Known rows, with every way that one mark hangs from another
Q{L{N}}: | -0.27 |  0.53 | -1.26 |  1.94 | -2.79 | -0.70 |  0.24 | -1.10 |  0.92 |  0.12 |  2.01 | -1.74 |  3.52 |  1.65 | -0.15 |  2.27 |  0.73 | -0.73 |
T{F}: | -0.38 |  0.43 | -2.29 |  0.59 | -1.89 | -0.44 | -0.69 | -2.55 |  0.78 |  1.33 | -2.74 | -1.16 |  1.37 |  2.39 |  2.34 |  2.46 | -2.42 |  0.23 |
J{Q T}: | -0.11 | -1.01 | -0.97 |  0.88 | -1.00 | -2.63 | -0.67 | -2.84 | -4.41 | -0.38 | -2.68 | -0.24 |  2.67 |  6.00 | -1.51 |  0.14 |  3.49 | -0.65 |
N{F{Q{L}}}: | -0.88 | -3.79 | -0.66 |  1.44 | -2.82 | -0.95 | -2.56 | -1.13 | -0.87 | -0.18 |  0.80 |  0.54 | -1.03 |  2.98 |  2.91 |  5.80 |  0.78 | -0.51 |
Q{L{N T{F}}}: |  0.22 |  1.83 | -2.89 |  2.03 | -0.58 | -2.10 | -1.28 | -3.60 |  2.11 |  0.35 |  0.81 | -3.33 |  1.14 |  2.01 |  0.99 |  5.42 | -2.06 | -0.81 |
L{T{F{Q}}}: | -0.61 | -0.39 | -2.40 | -0.14 |  0.79 | -2.81 | -2.42 | -2.84 |  0.17 |  0.52 | -1.70 | -1.00 | -1.66 |  3.81 |  1.48 |  4.33 | -1.74 |  0.33 |
T{F{Q} L}: | -1.17 | -1.69 | -3.06 |  1.63 | -1.69 | -1.40 | -3.74 | -2.36 | -0.46 | -1.13 |  0.12 | -0.84 |  0.35 |  3.48 |  3.50 |  4.12 | -3.52 |  1.43 |
N{F L}: | -0.82 | -0.02 | -0.98 |  3.84 | -3.58 | -0.51 |  0.46 | -2.91 |  0.18 |  0.86 | -2.39 |  0.95 |  1.93 |  2.48 |  3.43 |  4.67 | -0.27 | -2.44 |
T{F L{N{J}}}: | -0.25 |  3.28 | -3.51 |  4.83 | -3.09 | -0.30 | -3.19 | -3.68 | -0.74 | -1.51 | -0.19 | -0.43 |  2.51 |  4.64 |  3.20 |  3.30 | -5.48 | -0.90 |
J{T{L}}: | -1.16 |  0.65 | -0.80 |  3.52 | -3.49 | -1.12 | -2.04 | -4.05 | -3.15 | -1.32 | -0.66 | -1.81 |  3.13 |  4.95 |  0.48 |  1.18 |  0.50 |  0.17 |
J{T{F}}: | -0.67 |  0.47 | -1.67 |  1.38 | -2.36 | -0.90 | -1.81 | -4.57 | -1.47 |  1.35 | -3.34 | -1.34 |  1.02 |  4.42 |  1.30 |  2.35 | -0.35 |  0.14 |
T{F{Q} L{N}}: | -0.16 | -0.39 | -3.39 |  2.83 | -1.48 | -1.82 | -3.15 | -2.37 | -0.16 | -1.47 |  1.51 | -0.90 |  2.08 |  3.36 |  2.34 |  4.52 | -3.76 |  0.39 |
F{Q{L{N}}}: | -0.81 | -1.74 | -1.40 |  0.83 | -1.87 | -1.75 | -1.36 | -0.13 |  0.15 | -0.40 |  3.21 | -0.62 |  1.60 |  2.47 | -0.10 |  3.21 |  1.63 |  0.05 |
Q{L}: | -1.24 | -0.83 | -0.89 |  0.66 | -2.97 | -0.31 | -0.44 | -0.97 |  0.53 |  0.31 |  0.65 | -1.52 |  1.83 |  1.78 |  0.92 |  1.92 |  0.92 |  0.27 |
J{T}: | -0.92 |  0.46 | -0.14 |  1.40 | -2.76 | -0.94 | -0.50 | -3.31 | -2.48 |  0.69 | -2.39 | -0.86 |  2.19 |  4.71 | -0.65 |  0.24 |  2.32 | -0.28 |
F{Q{L{N}} T}: |  0.36 | -0.11 | -1.64 |  0.19 | -2.83 | -2.21 | -1.98 | -1.09 |  0.39 | -2.03 |  3.28 | -1.08 |  2.05 |  2.46 | -0.27 |  3.49 |  2.25 |  0.81 |
N{L}: | -1.62 |  0.72 | -1.35 |  2.01 | -2.94 | -0.81 |  1.19 | -1.78 |  0.81 |  0.93 | -1.42 |  0.01 |  2.86 |  2.11 |  1.51 |  1.73 |  0.76 | -0.91 |
L{N{F{Q T} J}}: |  1.30 |  1.74 | -1.23 |  3.06 | -3.67 | -1.48 | -3.35 | -2.78 | -2.51 | -2.16 | -0.62 |  2.56 |  0.44 |  5.93 |  1.70 |  4.45 | -0.41 | -1.98 |
L{N{F J{Q T}}}: |  1.24 |  1.08 | -1.05 |  4.63 | -2.25 | -2.27 | -2.42 | -4.27 | -5.94 | -1.22 | -2.70 |  2.33 |  1.97 |  8.23 | -0.02 |  3.12 |  1.30 | -3.74 |

Rows
| -0.52 |  3.40 | -1.97 |  5.01 | -3.55 | -0.46 | -1.98 | -2.40 | -1.78 | -2.05 |  0.76 |  0.09 |  3.70 |  4.82 |  1.18 |  1.16 | -2.87 | -1.47 |
T{L{N{J}}}
| -0.78 |  1.03 | -3.67 |  3.63 | -2.21 | -1.28 | -4.72 | -2.88 | -1.46 | -1.92 |  0.99 |  0.86 |  0.69 |  5.42 |  3.25 |  4.10 | -4.60 | -0.24 |
T{F{Q} L{N{J}}}
| -1.32 |  1.44 | -1.30 |  4.77 | -4.45 |  0.09 | -1.20 | -3.25 | -1.17 |  0.43 | -2.83 |  2.72 |  0.46 |  4.67 |  4.15 |  4.33 | -1.18 | -3.08 |
N{F J L}
| -0.47 | -1.53 | -1.33 | -0.94 | -3.06 | -1.79 | -2.56 | -1.03 | -0.02 | -1.82 |  1.81 | -0.99 |  0.31 |  2.68 |  0.74 |  3.19 |  2.44 |  1.95 |
F{Q{L} T}
| -0.01 |  1.88 | -1.38 |  2.18 | -0.97 | -2.33 |  0.00 | -2.33 |  0.95 | -0.26 |  1.81 | -2.82 |  2.30 |  2.17 | -1.04 |  3.31 |  0.64 | -1.33 |
Q{L{N T}}
| -1.37 |  0.59 | -1.39 |  3.85 | -1.77 | -2.48 | -2.85 | -3.60 | -1.78 | -0.41 | -1.84 |  2.79 | -2.59 |  6.00 |  3.41 |  6.19 | -0.46 | -2.84 |
N{F{Q} J L{T}}
| -2.04 |  2.04 | -2.74 |  3.23 | -3.70 | -0.59 | -2.68 | -5.61 | -1.66 |  1.13 | -3.41 |  1.08 | -0.21 |  6.04 |  3.34 |  3.38 | -0.74 | -0.97 |
N{J{T{F}} L}
| -0.53 | -0.28 | -2.80 |  3.49 | -2.01 | -2.30 | -4.26 | -4.38 | -2.37 | -1.41 |  0.81 | -1.11 |  1.86 |  5.44 |  1.41 |  4.48 | -1.54 |  0.39 |
J{T{F{Q} L{N}}}
| -0.08 |  1.19 | -1.99 |  1.07 | -3.52 | -1.76 | -3.48 | -1.51 | -0.99 | -2.51 |  2.76 |  0.58 |  0.40 |  4.63 |  0.50 |  3.17 |  1.19 |  0.31 |
F{Q{L{N{J}}} T}
|  0.28 |  1.57 | -1.33 |  3.25 | -4.62 | -1.09 | -0.26 | -3.81 |  0.32 | -0.81 | -2.42 |  0.42 |  2.30 |  2.44 |  3.18 |  4.97 |  0.43 | -1.66 |
N{F{T} L}
|  0.76 |  1.46 | -2.46 |  3.45 | -3.59 | -2.21 | -1.97 | -3.63 | -2.81 | -2.54 | -2.94 |  2.76 |  1.32 |  5.79 |  3.18 |  4.42 |  0.60 | -2.61 |
N{F{T} J{Q} L}
| -0.52 | -1.80 | -3.00 |  0.57 | -1.39 | -1.57 | -2.66 | -1.40 |  1.19 |  0.33 |  2.13 | -0.97 |  0.42 |  2.31 |  1.96 |  5.26 | -1.07 |  0.55 |
T{F{Q{L{N}}}}
| -1.23 | -2.15 | -1.14 |  2.67 | -2.75 | -1.50 | -1.06 | -1.84 | -0.51 |  0.48 | -1.23 |  2.19 | -0.05 |  3.25 |  3.47 |  5.57 |  0.65 | -1.72 |
N{F{Q} L}
|  0.62 | -1.16 | -0.57 |  2.79 | -1.85 | -1.64 | -1.09 | -1.39 | -1.40 |  0.02 | -0.30 |  1.47 |  1.47 |  3.84 |  1.14 |  4.49 | -0.06 | -2.18 |
L{N{F{Q}}}
| -0.15 | -0.70 | -1.36 |  2.11 | -3.79 | -2.05 | -1.79 | -2.88 | -0.42 | -1.21 | -1.10 |  1.64 |  0.49 |  3.38 |  3.24 |  5.88 |  1.32 | -0.87 |
N{F{Q T} L}
| -0.77 | -1.02 | -3.10 |  1.31 | -1.92 | -1.84 | -4.46 | -4.25 | -3.66 | -0.58 | -1.63 |  0.03 | -0.80 |  6.97 |  1.94 |  3.50 |  0.52 | -0.04 |
N{J{Q{L} T{F}}}
| -0.19 |  1.13 | -0.53 |  5.10 | -4.77 | -0.39 | -3.21 | -4.60 | -3.29 | -0.25 | -0.04 |  0.88 |  0.82 |  6.21 |  1.52 |  4.78 |  0.87 | -2.81 |
Q{L{N{F J{T}}}}
| -0.29 |  0.40 | -3.85 |  1.12 |  0.19 | -2.82 | -3.67 | -3.41 | -1.37 | -0.94 | -1.17 | -0.84 | -1.63 |  5.53 |  2.09 |  4.53 | -1.73 | -0.61 |
N{J{Q{L{T{F}}}}}
| -1.01 |  0.53 | -2.30 |  3.36 | -3.14 | -0.99 | -3.25 | -5.38 | -2.10 | -0.74 | -1.71 | -2.17 |  1.92 |  4.59 |  2.55 |  3.27 | -2.17 |  0.66 |
J{T{F L}}
| -0.04 |  0.27 | -0.27 |  4.15 | -3.13 | -1.53 | -3.75 | -3.91 | -4.90 | -0.46 | -1.29 |  3.05 | -0.38 |  7.95 |  0.96 |  4.07 |  1.06 | -2.81 |
L{N{F{Q} J{T}}}
| -0.72 | -0.02 | -1.64 |  4.63 | -2.99 | -2.20 | -2.37 | -4.77 | -5.18 | -0.73 | -3.61 |  3.10 |  0.61 |  7.90 |  2.36 |  4.07 |  1.98 | -3.28 |
N{F J{Q T} L}
| -0.35 | -2.45 | -2.80 |  0.53 | -1.28 | -2.42 | -2.87 | -3.86 | -2.46 | -0.07 | -1.12 | -1.73 |  0.71 |  4.88 |  1.17 |  3.84 |  1.53 |  0.58 |
J{Q{L} T{F}}
| -1.56 | -0.15 | -3.14 |  1.04 |  0.08 | -3.21 | -1.85 | -3.36 |  1.22 |  0.73 | -1.41 | -0.36 | -1.52 |  3.23 |  2.73 |  5.74 | -1.11 | -0.29 |
N{L{T{F{Q}}}}
|  0.49 |  1.28 | -2.09 |  2.38 | -2.97 | -2.49 | -2.50 | -2.05 | -1.07 | -3.81 |  2.48 | -0.99 |  3.69 |  3.54 |  0.17 |  2.80 | -0.32 |  0.63 |
F{Q T{L{N}}}
| -0.06 | -0.90 | -1.90 |  0.44 |  0.63 | -3.51 | -0.78 | -1.74 | -1.21 | -1.22 |  0.31 | -2.11 |  1.10 |  3.59 | -0.76 |  2.82 |  1.93 | -0.52 |
J{Q{L{T}}}
| -0.40 | -0.85 | -1.58 |  2.97 | -1.78 | -2.76 | -2.14 | -3.47 | -4.90 | -2.53 | -0.89 | -1.13 |  3.54 |  6.18 | -0.36 |  1.04 |  1.65 | -0.04 |
J{Q T{L}}
|  1.14 | -0.03 | -1.98 |  2.14 | -3.67 | -1.75 | -3.53 | -2.83 | -3.04 | -3.01 | -0.97 |  1.09 |  0.34 |  5.57 |  2.64 |  4.71 |  0.75 | -1.25 |
N{F{T} J{Q{L}}}
|  1.77 |  4.02 | -1.13 |  4.21 | -4.57 | -0.57 | -1.85 | -3.83 | -1.79 | -1.82 | -1.89 |  1.35 |  2.38 |  5.18 |  1.60 |  3.51 | -1.29 | -2.66 |
L{N{F{T} J}}
|  0.35 |  0.53 | -0.91 |  1.89 | -3.85 | -1.09 | -3.95 | -2.77 | -2.80 | -1.99 | -1.98 |  2.70 | -1.33 |  5.99 |  2.70 |  4.11 | -0.23 | -0.87 |
N{F{Q T} J}
| -1.41 | -1.63 | -2.46 |  2.24 | -2.17 | -2.03 | -4.82 | -4.40 | -2.72 | -1.26 | -0.48 | -1.00 |  0.08 |  5.52 |  2.45 |  4.17 | -1.32 |  1.44 |
J{T{F{Q} L}}
| -0.14 |  0.50 | -1.60 |  5.67 | -3.33 | -1.13 | -4.23 | -2.62 | -3.19 | -2.69 |  1.02 |  2.20 |  0.91 |  6.05 |  3.04 |  4.99 | -2.94 | -2.32 |
T{L{N{F{Q} J}}}
| -0.08 |  2.34 | -3.02 |  1.81 |  0.26 | -2.73 | -3.48 | -3.30 | -0.78 | -0.12 | -0.77 |  0.61 | -1.61 |  5.88 |  1.12 |  4.35 | -2.79 | -1.28 |
L{N{J} T{F{Q}}}
|  0.54 |  1.89 | -4.49 |  4.18 | -1.30 | -2.03 | -3.41 | -3.19 | -2.62 | -2.63 | -0.41 |  0.25 |  3.04 |  5.91 |  2.30 |  3.10 | -4.35 | -1.21 |
T{F L{N{J{Q}}}}
| -1.06 | -0.84 | -1.58 |  1.53 | -2.38 | -1.92 | -3.30 | -2.94 | -4.77 | -1.23 | -0.67 |  0.44 |  0.42 |  7.19 | -0.02 |  1.44 |  3.18 | -0.50 |
N{J{Q{L} T}}
| -0.67 |  0.45 | -2.50 |  0.84 | -0.80 | -1.72 | -1.80 | -3.51 |  1.64 |  0.65 | -0.47 | -3.14 | -0.60 |  2.03 |  2.11 |  5.13 | -1.89 |  0.29 |
Q{L{T{F}}}
| -0.18 | -0.92 | -1.13 |  1.62 | -4.50 | -1.04 | -4.86 | -2.45 | -1.97 | -2.29 |  0.48 |  1.73 | -2.15 |  5.13 |  3.42 |  5.80 |  0.45 | -0.18 |
N{F{Q{L} T} J}
